Each row comes from the steps of one path. Every step used is in the known rows, and no mark comes twice. Write the path behind each row, first mark first.
Known rows
taner -> rozag -> veba -> gemum -> fatabek: [  9  30  -5   0  -7  15  29  -3   9 -18  31  -6  -7 -18   9 -11  -9   6
  14 -14 -30  -9  34 -11  13  -3 -19  11 -21   8   4]
fuso -> ginu -> taner -> rozag: [-13  29  12  35   8  21  11 -25   7 -19  24   4  -4  -3  -1 -11 -22  -7
 -10 -31 -18  11  19 -37  -7   8  18  21 -20   8  13]
taner -> gemum -> fatabek -> ginu: [  2  29  -6  23  -5   9  23   8  -8  22  28  24  13  12  -4 -18 -22  16
 -13 -48  12  -4  11  -8  -2  12 -11  33  -4  28   7]
fuso -> ginu: [ -4  24  -3  40  -1   6  10 -25  -5  10  12   7   2  13  -5  -3 -20   5
 -11 -19 -18  19   1 -18   6  -2  17  37 -14   8  18]
fatabek -> gemum -> rozag -> veba: [ 18   5 -27  31   0   6  15  -7  32 -19  26 -21   6   3  12  -9 -17   5
   7  -9  -1  -4  29 -25  -4  16   5  22 -16  -1 -18]
fatabek -> gemum: [  8  13 -15  47   9  -1  15  -7   9  -4  25   2   7  13  17 -22 -36   6
  -5 -28   1  -4  16 -14   2  24   0  28 -11  22   9]
fatabek -> ginu -> taner -> gemum: [-22  25   0  23  16  13  15  -1  -1   5  17  17   2  17   5 -15 -24   1
 -29 -47  16  -8  24 -15  -4  22   3  29   0  23  20]
gemum -> rozag -> veba: [ 10  18 -18  15  -4  14  10 -13  30 -20  12 -26  -6  -1  -2  -5  -9   6
   1   0 -11   8  31 -20   7  -4   4  19 -17  -9 -16]
fuso -> gemum -> fatabek -> ginu -> taner: [-11  37  14  40  22   0  31   1   6  15   8  24   8   3   7  -6 -22  -4
 -14 -46  -1  -3 -16 -10 -39  13  13   8 -25  28  23]
fatabek -> gemum -> rozag: [ 17  15 -12  44  -3   7   6  -2  14 -22  31 -15  15  14  13 -15 -24   5
   2 -17   7   0  17 -27   2  23  -1  17 -24   9 -10]
veba -> gemum -> taner -> ginu: [-10  24 -17  16  -6   8 -20 -24 -20  -2  -6 -11   1  -8  23 -19 -18  11
  -1  -9  -3  -3  33 -19  34  -1 -10  14 -34  -3  29]
taner -> fuso -> gemum: [-19  23   6  31  17  11   9 -20   3  12  -3   5  -9  22   6 -33 -27  -2
  -9 -11   9  18   6   0   7   3  15  17 -33  11  26]
fuso -> taner -> gemum -> fatabek -> ginu: [ -5  30   1  35  10   9  17   5  -7  19  20  31   1   4  -8 -23 -15  11
 -19 -51  16  -8  18  -6  -6  11 -23  15 -11  17   6]
taner -> ginu -> gemum: [-16  25  -6  34  18   7  -4 -10   6   4  -4  -4   1   5  15 -28 -21  -8
 -11 -14  13   2   6 -16  -1  14   2  29 -29  16  20]
taner -> rozag: [ -1  28   0  24  -1  16  13 -14  17 -28  31  -6  -4   3  -5 -24 -28   5
   0 -23  -4   9  36 -26  14  13  -7  16 -12  14  -5]
fatabek -> ginu: [ -2  29 -13  38  -2  -8  11  -5  11   7  11   9   8  25  -1   0 -21   3
 -12 -28  -4  11  16 -12   3  18   1  34  -5  24   7]
veba -> gemum: [ -6  31  -2  19   3   8   8  -8 -13  -9  14  -4  -6  14  18  -8 -17   3
 -10  -9 -18   0  19  -1  33   5 -11  16 -19  13  30]
veba -> gemum -> rozag: [  4  33   3  17 -11  15  -1  -3  -7 -26  21 -21   1  15  14  -1  -6   3
  -4   2 -12   4  19 -12  32   4 -12   5 -31  -1   9]
taner -> rozag -> gemum -> fatabek -> ginu: [ 12  25 -10   9  -3  10  31   2  -3  -1  40  22   8   6 -10 -10 -11   9
  -5 -52  -4  -7  34 -20  -3  18 -22  33 -10  25   4]
taner -> fuso: [ -6  26 -10  36   4  10  -5 -12   1   7  -3  -2  -9  17  14 -33 -29   0
 -10 -12  -1  17  23   2  21   2   3  30 -29   8  23]
fatabek -> gemum -> veba: [  1   9 -13  43   8 -17  25  -5  15 -26  34 -15   5  15  23 -18 -30  13
  -3 -13  -8   6  21 -26   7  27  -5  33  -7  18  -9]
fatabek -> ginu -> gemum: [-11  34  -9  42   5 -13  12   5  21   1   5   9  17  34  10   6 -22 -13
 -14 -26   7   6   0 -19 -11  31   4  26  -9  30   8]
fuso -> gemum: [-15  23   9  28  19   8  22 -20   7  -1  11   4  -5  14  -5 -18 -26   6
  -9 -17   3  10   3 -12  -1   6  12  11 -17  16  15]
rozag -> taner -> gemum: [-17  20  -7  -3   0  18  12 -15  -7  11  14   1 -12  14   2 -28 -30  12
  -8 -14  15 -10  40 -28  22   3   1  25  13  15  18]
rozag -> veba -> gemum -> fatabek -> ginu -> taner -> fuso: [ -7  33 -14  22   6   1  11   8  -1  24 -10   8  -4   1  37  -3  -6 -15
  -9 -22 -27  -8  16  14  -4   3  -1  26 -35  10  38]
rozag -> veba: [ -1  17 -22  19   8   7  18 -18  24  -2   6 -10 -12  -2   2 -12 -21   5
  -6 -12 -17   4  31  -8   7  -3   5  31  -4   4   3]

Write each row's path
[-14  25  -1   0  14  21  20 -11  16 -34  21 -13 -18 -13  18  -9 -11 -11
  -2 -13 -27 -12  48 -18  11   9  -5   6 -16   1  17]	ginu -> taner -> rozag -> veba -> gemum
[ -9  25  10  28   4  18  -2 -15   9  -6   2 -12  -4  24   2 -27 -15  -1
  -2   0  15  22   7 -12   7   1  15   5 -45  -3   6]	taner -> fuso -> gemum -> rozag
[-11  31 -19  35  -2   2 -16  -9  16  -4 -17  -8   9  19  29 -23 -39  -8
  -2 -13  13   9  22 -22  10  12   8   8 -34   5  13]	ginu -> gemum -> taner -> fuso
[  4  28   5   6  22  32  29  -2  -9 -19  34  11 -11 -20   6 -30 -21   0
 -13 -52 -11 -20  38 -19  -8   7 -18  14 -22  15  19]	ginu -> taner -> rozag -> gemum -> fatabek
[-15  24 -10  28 -10   7  -7 -29  -9  36 -14   3  -9  24  12 -15 -20  -7
  -2   2 -12  19  17 -24  16  -8  29  42 -17   2  35]	rozag -> taner -> fuso -> ginu
[-11  18 -12   7   6  20  15  -1  23 -11  18  -7   1   8   0  -2  -6   0
 -17 -27  12  -9  37 -25 -10  13   7  22  -4  -1  -8]	fatabek -> ginu -> taner -> gemum -> rozag -> veba
[ -7  22 -19  42 -16   6 -18 -34  -4  14 -13   1   6  13  10 -13 -29   6
  -1 -15  -7  26  19 -26  16  -8  21  29 -34  -8  20]	gemum -> taner -> fuso -> ginu
[ -8  33 -22  38  -9 -17  -1  -1  25  -6  -5   3  27  24  15  10 -32  -5
  -5 -28  10   3  15 -37  -9  27   6  12 -12  20  -2]	fatabek -> ginu -> gemum -> taner
[ -6  31   9  19  18  30  21   3 -13   2  23  13  -5 -14  11 -37 -31  10
 -21 -47   6 -18  14  -6  -6   1  -7  14 -18  18  23]	ginu -> taner -> gemum -> fatabek
[ -3  19 -29   4  -8   3   3 -22  10 -13  -1 -17  -2  -5  22   3 -18  10
   4  -4 -24  -6  45 -17  29  -5  -5   7 -14  -8  12]	rozag -> veba -> gemum -> taner
[ -7  11 -12   5  16   1  28 -13  -5 -22  27 -10 -13  14   7 -13 -13  16
 -17 -15 -15   4  40 -17  25   7 -17  39  -2   6   7]	rozag -> gemum -> veba
[ -6  22 -15   7   6   6  17 -13   6  -7   9 -10 -12   3  16  -1 -10   2
  -4  -1 -28  -3  30   1  26  -2  -6  22 -11   2  21]	rozag -> veba -> gemum
[-18  21   4  26  23  25   7 -14  -4  -2  18  11 -18   5  -7 -36 -23   9
 -22 -31  17  -5  36 -10  18   6 -18   8  -8   4  11]	fuso -> taner -> gemum
[-13  12  -2   8   7  35  13 -22   7  -7  18  -8  -6  -4  -5  -5  -5   2
 -15 -18  -2   0  23 -32  -6  -7  23  26 -13 -16   2]	fuso -> ginu -> taner -> gemum -> rozag -> veba
[  2  32   1  32   0  11   2   4  21 -28  12 -19   9  19  11  -5 -17  -9
  -5  -6   9   6   5 -28   0  15   2   6 -28   8  -8]	ginu -> gemum -> rozag
[ -3  30 -15  17 -11   3  -5 -16 -10 -17   5 -10   4   6  23  -3 -27  11
  -1 -12 -13  -2  34 -19  35   2 -11   2 -21   3  20]	veba -> gemum -> taner
[-29  28  14  33  33  18   8 -17   3   6 -10   4 -15  12  19 -35 -29 -14
 -18 -19   7   8   7  -1  -7   6  23   8 -38   9  38]	ginu -> taner -> fuso -> gemum
[ 12  25 -17  19   4   1  28   3 -14  21  21  26   8  11  -1  -5 -11  10
 -17 -49  -8  -9  17  -2  -3  10 -16  41 -10  25  20]	rozag -> gemum -> fatabek -> ginu
[-12  32  -6  42  14  -1  10  -3  12   1   5   9   3  14  13  -2 -25  -8
 -23 -38  -5   2  15 -13 -12  20   7  26 -10  22  20]	fatabek -> ginu -> taner
[ -2  33   6  37   5  -7  32   0   5  21  14  24  14  13  -6  -4 -19   6
  -5 -36   1   7 -16  -8 -24  10   7  16 -20  30  10]	fuso -> gemum -> fatabek -> ginu
[ -6  30 -16  32  -1  -1  -4  -9  20 -18  -3  -8  13   9  19  -7 -39  -1
  -3 -19   7  -1  19 -34   2  15   3   2 -18  10   2]	ginu -> gemum -> taner
[  9  39   2  22  -3   8  15   4 -20   2  17   4  -1  -1  20 -11 -17   9
  -3 -19 -24  -6   4   5  19  -2 -18  12 -29  18  28]	veba -> gemum -> fatabek
[-12  28 -14  19  -4   6  -6 -16   1  20 -13  -7 -16  20  20 -29 -30  -4
  -1   2   0   8  33 -15  22  -1  11  30 -13   9  29]	rozag -> taner -> fuso
[-11  28   7  17  17   6  44  -4  35  -4  20  13   1 -14  -4  -6 -14  -8
   2 -40  -8  -6  14 -26 -46  14  12   6 -16  19  -2]	fuso -> gemum -> fatabek -> ginu -> taner -> rozag -> veba
[  0  24 -20  24  -5  -6  13   5  45 -13   6 -14  15  23   5  18  -4 -14
  -3  -7   2   5  14 -29 -16  22  10  20 -12   8 -20]	fatabek -> ginu -> gemum -> rozag -> veba
[ -1  28 -11  16 -17  14 -16 -11   7   3  -6 -24 -10  20  16 -23 -18  -4
   4  13   5  12  34 -27  22  -2  10  18 -27  -5  10]	gemum -> rozag -> taner -> fuso
[-35  22  15  29  31   2  17 -14  10 -15  -2 -12 -18  14  25 -30 -23  -5
 -16  -5  -3  18  11 -12  -3   9  16  13 -33   5  20]	ginu -> taner -> fuso -> gemum -> veba
[ -1  11 -13  -2  -2  29  15 -13  18 -16  25 -18  -7   2  -9 -20 -10  14
  -5  -8  10  -2  41 -21  15  -2   0  20  -6  -9 -16]	taner -> gemum -> rozag -> veba
[  2  23 -14  19   4  10  11  -2  40 -25   7 -26   2   9   8   0 -11  -9
   1   3  -1   2  17 -26  -6   9   8  11 -19  -2 -17]	ginu -> gemum -> rozag -> veba
